Each row was made from one small tree. The marks that hang from a mark follow it in brackets, in the order of their numbers. Every link used is in the known rows. Write each row's tree.
Known rows:
J_982(J_152(J_525) J_613 J_791): [ 16.4   6.0  -4.6  -2.5  11.9   1.3  -2.3   6.2   0.5  -1.1   7.3   3.0
  -4.7  -5.8  -3.2   4.5   1.3  12.6  12.4   6.6   0.3  -4.7 -10.8   3.0
  16.6   9.0  16.6  -6.4  -1.9  15.8  -4.2   7.0   4.1]
J_613(J_982(J_152)): [ -5.2  -3.2  -0.1  -2.4  10.5  -3.3   2.3  -3.3   9.0  -1.2   3.7  -0.5
   6.9  10.7   4.6  -4.4   2.1  -7.1   7.5   0.5 -11.7   1.1   3.8   0.7
 -15.8   6.8  -4.1   3.4  -8.0 -15.5  -3.1   4.8  12.6]
J_525(J_152(J_982(J_791 J_921))): [  9.7   1.0   5.1   1.0 -10.7  -5.8  -5.0   3.0   5.8  -1.8  -1.4 -13.8
  -6.8  -7.7   6.6  -0.7  -5.0  18.0  14.5   1.2 -26.6  -0.8   0.0   2.5
  22.1  -0.3  13.7   1.8   3.8  -7.8   0.4   0.7  -3.6]
J_791(J_982(J_613)): [ -3.2 -10.2   2.1  -0.3  11.1   3.8  -1.5  -1.9   5.7   0.0  -5.5   5.9
   4.7 -13.1   5.1  -6.7  -5.0  -1.1   9.6   3.0   6.4   5.5   3.1   3.8
 -11.1  -9.2 -15.3   8.0  -0.2 -20.8   6.2  -2.1 -14.8]
J_2(J_920): [ -8.7 -24.4 -12.3  -1.8  -6.8   5.5   5.5  -6.3  19.6  -3.6  -0.6 -13.1
  13.8  -3.1   9.3  -6.4  -7.1  13.0  17.2   7.3   1.0   8.0   8.4   6.4
   8.6  -2.5 -41.2  23.9 -15.8 -39.8   0.0  -3.7 -15.8]
J_410(J_982(J_152(J_525) J_613 J_791 J_921)): [ 12.9  17.6   4.0   1.7   2.0   0.1  -5.5   4.1  -6.4   0.3   4.5   8.1
 -15.4  -0.1  -6.2   5.0  13.1  -1.7 -14.3   0.9  10.7 -10.5  -8.8  -6.0
  10.8   3.9  24.0 -10.2   7.2  23.0  -1.1   1.8  13.5]
J_410(J_982(J_613)): [ -3.2 -10.3   1.1   1.7  -4.1   2.4  -2.7  -6.1   4.8  -2.2  -4.9   8.9
   4.6  -0.7   1.4  -2.4   9.5 -17.4 -17.0   3.8   6.2   4.8   4.0  -0.7
  -2.7  -4.9 -12.0   6.0  -2.0 -19.6   4.4   0.1  -1.6]
J_791(J_982(J_152)): [ -6.6 -10.0   2.5  -1.3  10.3   4.2   1.7   1.2   9.1   0.0   6.2   3.4
   7.6  -8.1   8.0  -5.2  -9.5  13.2  20.1   4.5   5.3   4.3   1.1  -1.3
  -8.2  -3.9  -6.2  14.4  -2.1 -10.0  -0.6 -14.7  -3.5]
J_2(J_920(J_840)): [-14.3 -32.8 -12.5  -0.5  -5.8  11.2   4.9  -6.1  20.0  -1.9  -5.8 -16.0
   8.7  -5.8   9.6  -7.3  -7.2  22.2  14.3   8.8   4.8   4.7   7.7  12.7
  12.4  -0.5 -57.2  36.3 -17.6 -43.0  -4.7 -13.4 -33.5]
J_822(J_840 J_982(J_152(J_525) J_613 J_791 J_921)): [  7.6  26.8   6.3  -4.2   4.0  -1.2   4.2   3.6 -18.4   5.0  -3.8   4.1
   8.5   1.0  -7.1   0.9 -12.0  20.3  30.7   0.6  24.6  -6.7 -13.9  12.8
  -3.7   2.9   3.2 -12.5   3.4  23.8  -9.6  -2.2 -11.5]
J_822(J_982(J_613)): [ -5.5  -1.0   4.8  -2.2  -4.1   1.9   3.3  -7.1  -3.3   1.4 -10.9   6.2
  23.4  -5.9   0.6  -3.8  -5.9  -6.9  19.5   4.7   9.1   7.2   0.4  11.7
 -17.7  -4.7 -10.8   4.3  -3.9 -22.0   2.4   1.2  -9.8]
J_982(J_152 J_791): [ 1.2 -3.0 -7.9 -0.3  5.6  1.8  1.4  2.9 -2.8 -0.9 10.7 -4.6  7.6  1.8
  0.2  1.7 -4.0 13.1 11.0  6.9 -5.7  4.5  0.7  4.4  8.0  2.8  1.2  1.2
 -6.1 -4.2 -4.5 -1.6  2.7]
J_410(J_588 J_982(J_152(J_525) J_613 J_791 J_921)): [ 18.3  12.3   1.6   2.2  -0.5  -7.6  -2.4   6.8  -3.5  -2.2   7.5   5.6
 -22.1  10.7  -9.0   6.5  12.8 -12.0 -33.5  -8.0   8.0  -8.0  -7.6  -7.7
  13.1   1.6  28.3 -12.0  10.0  25.0   2.3   4.5  15.4]
J_982(J_152(J_525) J_613 J_791 J_921): [ 15.3  17.0   0.7  -1.5  11.8  -2.6  -3.7   6.6 -14.5   1.2   2.3  -3.5
 -13.1  -4.2  -8.1   3.2   3.5  12.0   3.7   0.9   3.1 -11.0 -11.2   1.1
   8.8   7.2  19.5 -15.9   1.8  23.5  -2.5  15.1   5.5]
J_588(J_410(J_982)): [-19.9 -26.2  -9.6   2.5 -16.4   8.2   2.2  -6.7  14.9  -2.0  -0.4   3.6
   8.2   1.7   6.5   2.1   4.4 -24.9 -19.4   0.0 -14.0  12.5  15.1  -7.4
   0.7  -2.9 -18.1  14.0  -3.3 -14.0   3.7 -12.9   0.9]
J_410(J_588 J_982(J_152 J_613 J_921)): [  3.6   0.2   4.2   3.1  -4.1  -9.2  -0.5   0.0  -6.5  -2.0   0.3  -0.3
 -12.6  13.9  -8.3   0.2   5.3 -17.6 -41.6 -10.9  11.5  -3.5  -3.2  -9.6
  -5.4  -5.0   6.7  -9.0   3.8   7.5   5.3   9.9   8.8]
J_525(J_152(J_982(J_613))): [  8.1  -9.6   6.6  -0.9  -7.2  -3.0  -5.4  -0.3  16.6  -3.9  -6.3  -6.8
   0.2 -12.8   8.0  -3.4  -8.5  11.8  16.0   3.7 -20.6   0.8  -5.6   1.6
  18.3   0.0   2.9   4.8  -1.5 -14.4   0.4   5.9 -10.3]
J_822(J_840 J_982(J_152 J_791 J_921)): [ -5.2  18.4   3.4  -2.0  -2.9  -0.6   7.9   0.3 -21.0   5.1  -0.5  -1.3
  19.5   7.9  -4.1  -1.3 -16.6  20.7  30.3   0.7  21.0   1.5  -3.3  13.9
 -11.2  -2.1 -11.4  -4.6  -0.4   5.3  -9.7  -9.7 -11.9]
J_982(J_152 J_613 J_791 J_921): [  6.6  15.5  -0.3   1.6   8.7  -4.8  -2.2   3.2 -22.7   1.9  -0.3  -7.7
  -5.6  -1.2 -10.8   1.1  -0.5   9.0  -7.1  -1.5   2.9  -6.5  -5.7   2.0
  -2.5  -0.6   7.9 -20.7   0.0  11.6  -1.0  21.7   0.6]
J_822(J_982(J_152 J_613 J_791 J_921)): [  2.6  28.0   7.4   0.2   1.0  -3.4   1.7   0.2 -22.8   4.9  -4.2   3.1
   7.5  -3.3 -10.1   1.8  -3.7   5.9  10.8  -0.6  15.1  -3.7  -6.4   6.8
 -16.4  -2.7  15.0 -15.8   3.8  10.1  -2.2   9.0   1.1]
J_588(J_410(J_982(J_613))): [-14.8 -18.1  -7.8   3.0 -12.5   6.3  -0.3  -6.6   9.5  -1.4  -5.5   7.8
   4.8  -1.8   1.1   2.4   7.4 -26.5 -26.2  -2.3  -9.4   9.3  10.2  -7.2
  -1.3  -4.0 -16.4   4.1  -1.8  -8.1   5.2  -1.7  -3.5]
J_525(J_152): [ -2.3 -24.2  -0.3  -3.3  -2.8   1.0  -1.2  -0.8  10.8  -1.8   3.0  -9.3
   8.3  -1.2   9.4  -5.3  -9.6   5.6  25.1   7.9 -14.3   6.0   3.0   2.0
  15.3   0.1 -12.3  17.8  -6.4 -23.6  -1.4  -5.4  -9.5]

Which tree is each row?
[ -7.7   7.1  -4.9   5.1  -8.8   1.7  -1.7   0.1  -8.4   1.7  -0.8   3.1
  -8.0   0.3  -8.4   6.9   7.9 -15.7 -35.1  -7.2  -5.1  -1.3   3.7 -11.6
  -0.2  -2.0   6.9 -15.0   4.5  21.7   0.5   5.6   6.3]	J_588(J_410(J_982(J_152 J_613 J_791 J_921)))
[ 14.8   8.3   6.8   1.3  -6.5  -6.8  -7.2   3.2   1.0  -1.6  -6.6 -10.7
 -11.2 -11.4   1.1  -0.2  -3.3  14.6   7.6  -0.4 -21.4  -4.6  -4.6   2.3
  19.7  -1.3  15.3  -8.9   5.9  -2.1   1.1  12.8  -6.9]	J_525(J_152(J_982(J_613 J_791 J_921)))
[  9.2  17.6   2.7  -2.4  13.1  -5.0  -0.6   3.5   0.9   1.1   6.2  -1.8
 -11.3   9.4  -0.1   1.6  11.1  -1.5   6.9  -2.0 -12.8  -9.3  -0.6   1.7
  -4.5  11.1  23.5  -7.6   2.0   8.4  -3.5   7.7  21.0]	J_613(J_982(J_152(J_525) J_791 J_921))
[  1.0  17.3   0.9   0.1  10.9  -7.3   0.4   0.5  -8.5   1.7   3.9  -4.5
  -4.5  11.8  -3.7  -0.7   8.2  -4.5  -4.0  -4.1 -12.2  -4.5   4.9   2.4
 -15.3   5.0  10.9 -11.5   0.1  -1.5  -2.2  12.3  16.4]	J_613(J_982(J_152 J_791 J_921))
[-12.6 -16.1 -12.3   3.9 -15.2   7.8   1.4  -3.3   8.7  -1.3   3.1   4.5
   4.9   1.8   2.9   5.9   8.5 -21.1 -22.4   0.7 -16.4  12.1  15.9  -4.4
   9.2  -2.8  -7.5   8.0   0.8  -7.7   1.9 -12.9   3.0]	J_588(J_410(J_982(J_791)))
[  1.9   7.2  -3.2   1.0   4.0  -2.8   0.2   2.8 -16.8   1.4   5.9 -10.3
  -1.1   3.7  -4.6   1.2  -2.2  12.7   2.6   0.7  -2.4  -1.7   0.3   2.2
   0.4   1.2   3.9  -7.3  -1.8   3.8  -2.8   7.6   4.1]	J_982(J_152 J_791 J_921)
[ -7.3  14.3   8.6  -3.2   0.0  -1.7   5.8  -2.8 -20.3   5.1  -9.8  -0.1
  19.9   4.3  -6.8  -5.1 -19.0  15.2  24.2  -2.0  28.8  -2.2  -9.5  11.0
 -22.6  -3.5 -20.7  -9.8  -3.2   5.3  -6.3   2.5 -18.7]	J_822(J_840 J_982(J_152 J_613 J_921))
[ 15.3   4.0  -0.2  -0.2  -6.2  -3.2  -3.9   2.6  11.9  -3.6  -2.8  -7.7
 -10.2  -8.8   7.7   3.2   5.5  14.6  13.2   2.4 -21.0  -2.5  -1.4   6.1
  19.3   6.4  18.9   2.9   3.6  -0.7   3.0   0.0   3.2]	J_152(J_525 J_982(J_791 J_921))
[-20.2 -17.4  -5.8   3.4 -16.4   4.9   0.9  -6.6   4.7  -0.1  -4.5  -0.6
   0.5   3.8   3.1   1.3   6.4 -25.1 -25.4  -4.6 -11.4   7.7  14.7  -8.6
  -5.5  -3.8 -16.5   6.6   0.1  -6.8   4.4  -6.3   2.8]	J_588(J_410(J_982(J_921)))
[  9.3   8.0  -2.7  -3.7  14.0  -1.7   0.9   3.3  11.6  -1.1  10.3   3.8
  -3.2   6.7   3.7   2.3   9.9  -0.9  14.2   4.0 -16.4  -3.4  -0.3   2.7
   3.6  13.6  20.6   0.6  -1.7   0.8  -5.1  -1.1  19.5]	J_613(J_982(J_152(J_525) J_791))
[  6.7 -16.1  -2.0  -1.2  -4.5  -1.8   2.1   2.7  20.0  -5.3  13.1   6.0
  -5.3  13.6   4.8   2.4   3.8 -11.4 -15.0  -0.7   4.9   1.9  -3.0  -9.5
  13.9   5.3  12.6  15.3   0.3   4.1   0.9 -15.8  15.9]	J_410(J_588 J_982(J_152(J_525)))
[-14.3 -10.0  -3.0   3.8 -12.6   3.4  -1.1  -6.4  -0.6   0.5  -9.4   1.9
  -2.5   0.3  -2.3   1.6   8.4 -27.6 -33.4  -6.5  -7.4   3.8   9.6  -9.5
  -7.7  -5.7 -13.5  -4.0   1.3  -1.7   5.8   5.6  -1.6]	J_588(J_410(J_982(J_613 J_921)))
[  6.1   7.4   9.4  -2.4  16.2   0.8  -3.1   4.6   1.3   2.0  -0.6   3.6
 -10.5 -12.5   1.0  -3.7  -4.2  13.1  15.4  -1.4  13.9  -9.3  -9.6  -4.9
  -7.1   0.2  10.1  -1.3   4.5  15.3   2.5   0.1  -1.1]	J_791(J_982(J_152(J_525) J_613 J_921))
[ -3.7  -0.5   6.9   0.7  10.4  -0.6  -2.8  -2.0  -6.5   1.7  -9.6  -0.3
  -1.4 -11.1   0.8  -7.6  -3.7  -0.3   2.7  -2.6   8.7   0.2   2.6   2.1
 -17.3 -10.8 -11.0  -0.2   3.9 -12.6   7.6   6.1 -13.1]	J_791(J_982(J_613 J_921))
[  7.7  -6.7   3.6  -2.1  -5.4  -2.2  -2.7  -1.4  17.4  -4.4  -6.7  -8.2
  -6.0  -8.4  11.5  -1.0   0.5  11.5  17.4   1.2 -17.7  -2.2  -2.6   3.3
   9.2   7.0   8.3  10.5  -0.6  -8.7   4.5  -0.1   0.2]	J_152(J_525 J_982(J_921))
[  1.2   6.8   4.8  -4.1  11.8  -5.4   0.0  -0.2   6.9   0.2   2.6  -2.4
  -7.1   8.9   3.3  -3.0   7.0  -5.0  10.3  -2.5 -10.9  -8.8  -1.4  -1.9
 -13.1  10.9  11.9  -0.5  -2.6   2.1  -2.2   7.2  18.1]	J_613(J_982(J_152(J_525) J_921))
[ 18.9   2.1  -2.5   1.1   0.0  -4.0  -1.3   6.8   8.0  -4.1  12.0  10.2
 -14.5   8.7  -5.1   7.1  10.6 -10.5 -27.1  -2.3   4.6  -2.0  -7.6  -6.1
  19.3   3.6  25.9  -4.0   6.7  18.5   1.0  -3.1  13.9]	J_410(J_588 J_982(J_152(J_525) J_613 J_791))
[  0.0  25.9   5.3  -1.6   1.3  -2.1   5.0   0.6 -27.7   5.8  -6.3   1.1
  15.0   4.2 -10.4  -0.7 -14.8  18.1  20.0  -1.5  26.0  -2.8  -8.7  13.8
 -13.2  -3.4  -9.4 -16.8   1.4  13.5  -8.3   3.3 -15.6]	J_822(J_840 J_982(J_152 J_613 J_791 J_921))
[  6.3  -2.4   4.1  -3.5  17.7   3.8  -2.3   4.3  11.5   0.1   3.3  10.3
  -2.4 -14.9   5.1  -3.2  -6.2  13.2  22.3   4.5  11.6  -3.7  -9.2  -2.8
  -0.6   1.2   7.3   6.7   0.7   7.9  -0.2  -7.0  -2.8]	J_791(J_982(J_152(J_525) J_613))
[ -1.7 -17.0  -2.8   1.4  -7.0  -3.3   3.3  -0.4  11.7  -4.5  10.8   2.5
   0.0  16.7   1.8   1.1   1.4 -14.6 -25.5  -2.9   3.3   6.5   2.2  -8.3
   4.1  -1.3   1.3  10.4  -1.5  -8.5   1.8 -10.3  10.1]	J_410(J_588 J_982(J_152))
[ -6.6   0.2  -3.5  -2.7  -5.7   4.3   8.7  -3.2  -7.6   2.5  -2.9   2.3
  29.8   5.2   3.0  -2.2 -14.1  11.4  34.5   6.8  13.1  12.6   4.1  21.4
  -3.9  -4.6 -24.3   8.6  -2.7 -18.9  -7.1 -17.5 -20.5]	J_822(J_840 J_982(J_791))
[-11.6   0.0  -6.3   4.6 -11.5   3.6   0.8  -0.2  -3.3   1.4   5.0   1.0
  -3.8   4.7  -3.2   7.1   6.9 -12.6 -26.6  -4.6  -8.1   2.5   8.8 -11.3
   2.9  -0.7   3.5  -4.6   2.8  15.2  -0.3  -5.7  10.7]	J_588(J_410(J_982(J_152 J_791 J_921)))
[ -5.5 -11.1  -5.3  -0.1  -6.1   7.3  -1.1  -1.0  14.6  -1.5   1.7  11.2
  -3.2  -3.6   1.2   5.8   5.8 -15.1 -15.9  -0.5  -4.9   0.5  -0.7 -13.1
   7.7   5.5   3.8   2.9  -1.0  17.8   0.1  -5.7   7.0]	J_588(J_410(J_982(J_152(J_525) J_613)))
[ -8.6   0.2  -6.9   5.5 -11.5   3.0  -1.9  -3.1  -6.7   1.0  -5.9   1.6
  -6.4  -0.3  -5.9   5.5  11.6 -25.2 -36.9  -5.9 -10.2   3.7  10.9  -6.3
   0.1  -5.4  -3.1 -10.3   5.4   4.5   5.3   5.3   0.7]	J_588(J_410(J_982(J_613 J_791 J_921)))
[ -1.6  -2.8   4.5  -0.6  13.6   2.4  -0.9   1.5   3.5   0.6   1.0   6.4
   3.2 -12.0   2.1  -5.1  -8.7  10.8  12.4   2.8  11.9   0.1  -4.3  -1.7
 -10.3  -5.6  -4.4   2.3  -0.7  -3.3   0.6  -1.5  -7.4]	J_791(J_982(J_152 J_613))
[  5.0   7.9  -2.6   1.8   4.8  -3.5  -2.4  -0.6 -20.9   0.9  -7.5  -7.9
  -2.8  -1.6  -7.9  -0.6   4.3  -2.9 -10.3  -1.1  -2.6  -0.7   2.3   8.5
  -3.2  -4.7  -5.1 -14.6   1.2  -7.5   3.7  21.3  -7.9]	J_982(J_613 J_791 J_921)
[-13.0  -7.2  -8.7   5.1 -16.1   4.5   0.3  -3.4  -1.5   0.6  -0.6  -0.2
  -2.1   4.0  -0.7   5.5  10.4 -22.4 -29.6  -4.7 -15.0   7.2  16.0  -6.5
   2.5  -4.1  -6.4   1.6   3.8   0.2   3.9  -7.0   4.4]	J_588(J_410(J_982(J_791 J_921)))
[  0.5  -0.7   7.3  -3.0  12.4   2.4  -0.7   4.1   6.3   1.4   5.1   0.6
  -6.7  -8.5   6.7  -4.2  -6.7  16.1  23.7   1.3   7.8  -5.2  -4.3  -5.0
  -4.0   1.3   8.4  11.0   2.8   7.3   0.9 -12.3   2.4]	J_791(J_982(J_152(J_525) J_921))
[-13.5  -3.1  -1.7   3.4  -9.2   2.5  -1.4  -3.5  -2.5   1.1  -4.2   3.2
  -4.0   0.5  -5.4   3.2   5.3 -19.3 -30.8  -7.4  -2.6  -0.9   3.3 -13.9
  -8.3  -2.3  -3.3  -8.4   0.6  14.8   2.6   5.3   4.3]	J_588(J_410(J_982(J_152 J_613 J_921)))
[10.6 -2.0 -6.5 -3.4  7.7  2.8  0.1  6.1  5.2 -1.6 13.8 -0.2  1.0 -1.2
  3.2  4.2 -0.5 15.2 21.8  9.4 -5.2 -0.2 -5.0  2.5 19.4 10.8 14.3  6.7
 -3.9  8.6 -5.8 -6.9  8.1]	J_982(J_152(J_525) J_791)
[ -2.2   6.8   9.0   0.3  12.7  -1.0  -2.2   1.7  -8.1   2.8  -3.4  -0.3
  -4.8 -10.5  -2.0  -5.5  -6.6  10.6   5.4  -3.0  13.4  -5.3  -5.1  -4.1
 -16.8  -7.3  -0.6  -5.9   3.1   4.5   2.4   6.5  -5.6]	J_791(J_982(J_152 J_613 J_921))
[ -9.0   6.9   6.8  -2.9  -3.3  -0.2   5.8  -6.5 -18.2   4.4 -16.7   0.2
  22.1   3.9  -3.5  -7.1 -14.6   4.3  22.7  -1.5  24.2   3.2  -2.2  16.2
 -23.0  -7.6 -30.4  -4.4  -2.0 -11.4  -1.6   3.3 -25.4]	J_822(J_840 J_982(J_613 J_921))
[  5.9  -6.8   3.0  -0.2  -5.6  -6.3   0.7   2.6   8.3  -3.2   9.0   0.0
 -14.1  15.5   0.9   1.6   6.1 -12.6 -22.2  -6.2   6.9  -4.0  -3.1 -11.1
   7.7   3.9  15.8   6.6   4.0  12.4   3.2  -9.3  17.2]	J_410(J_588 J_982(J_152(J_525) J_921))
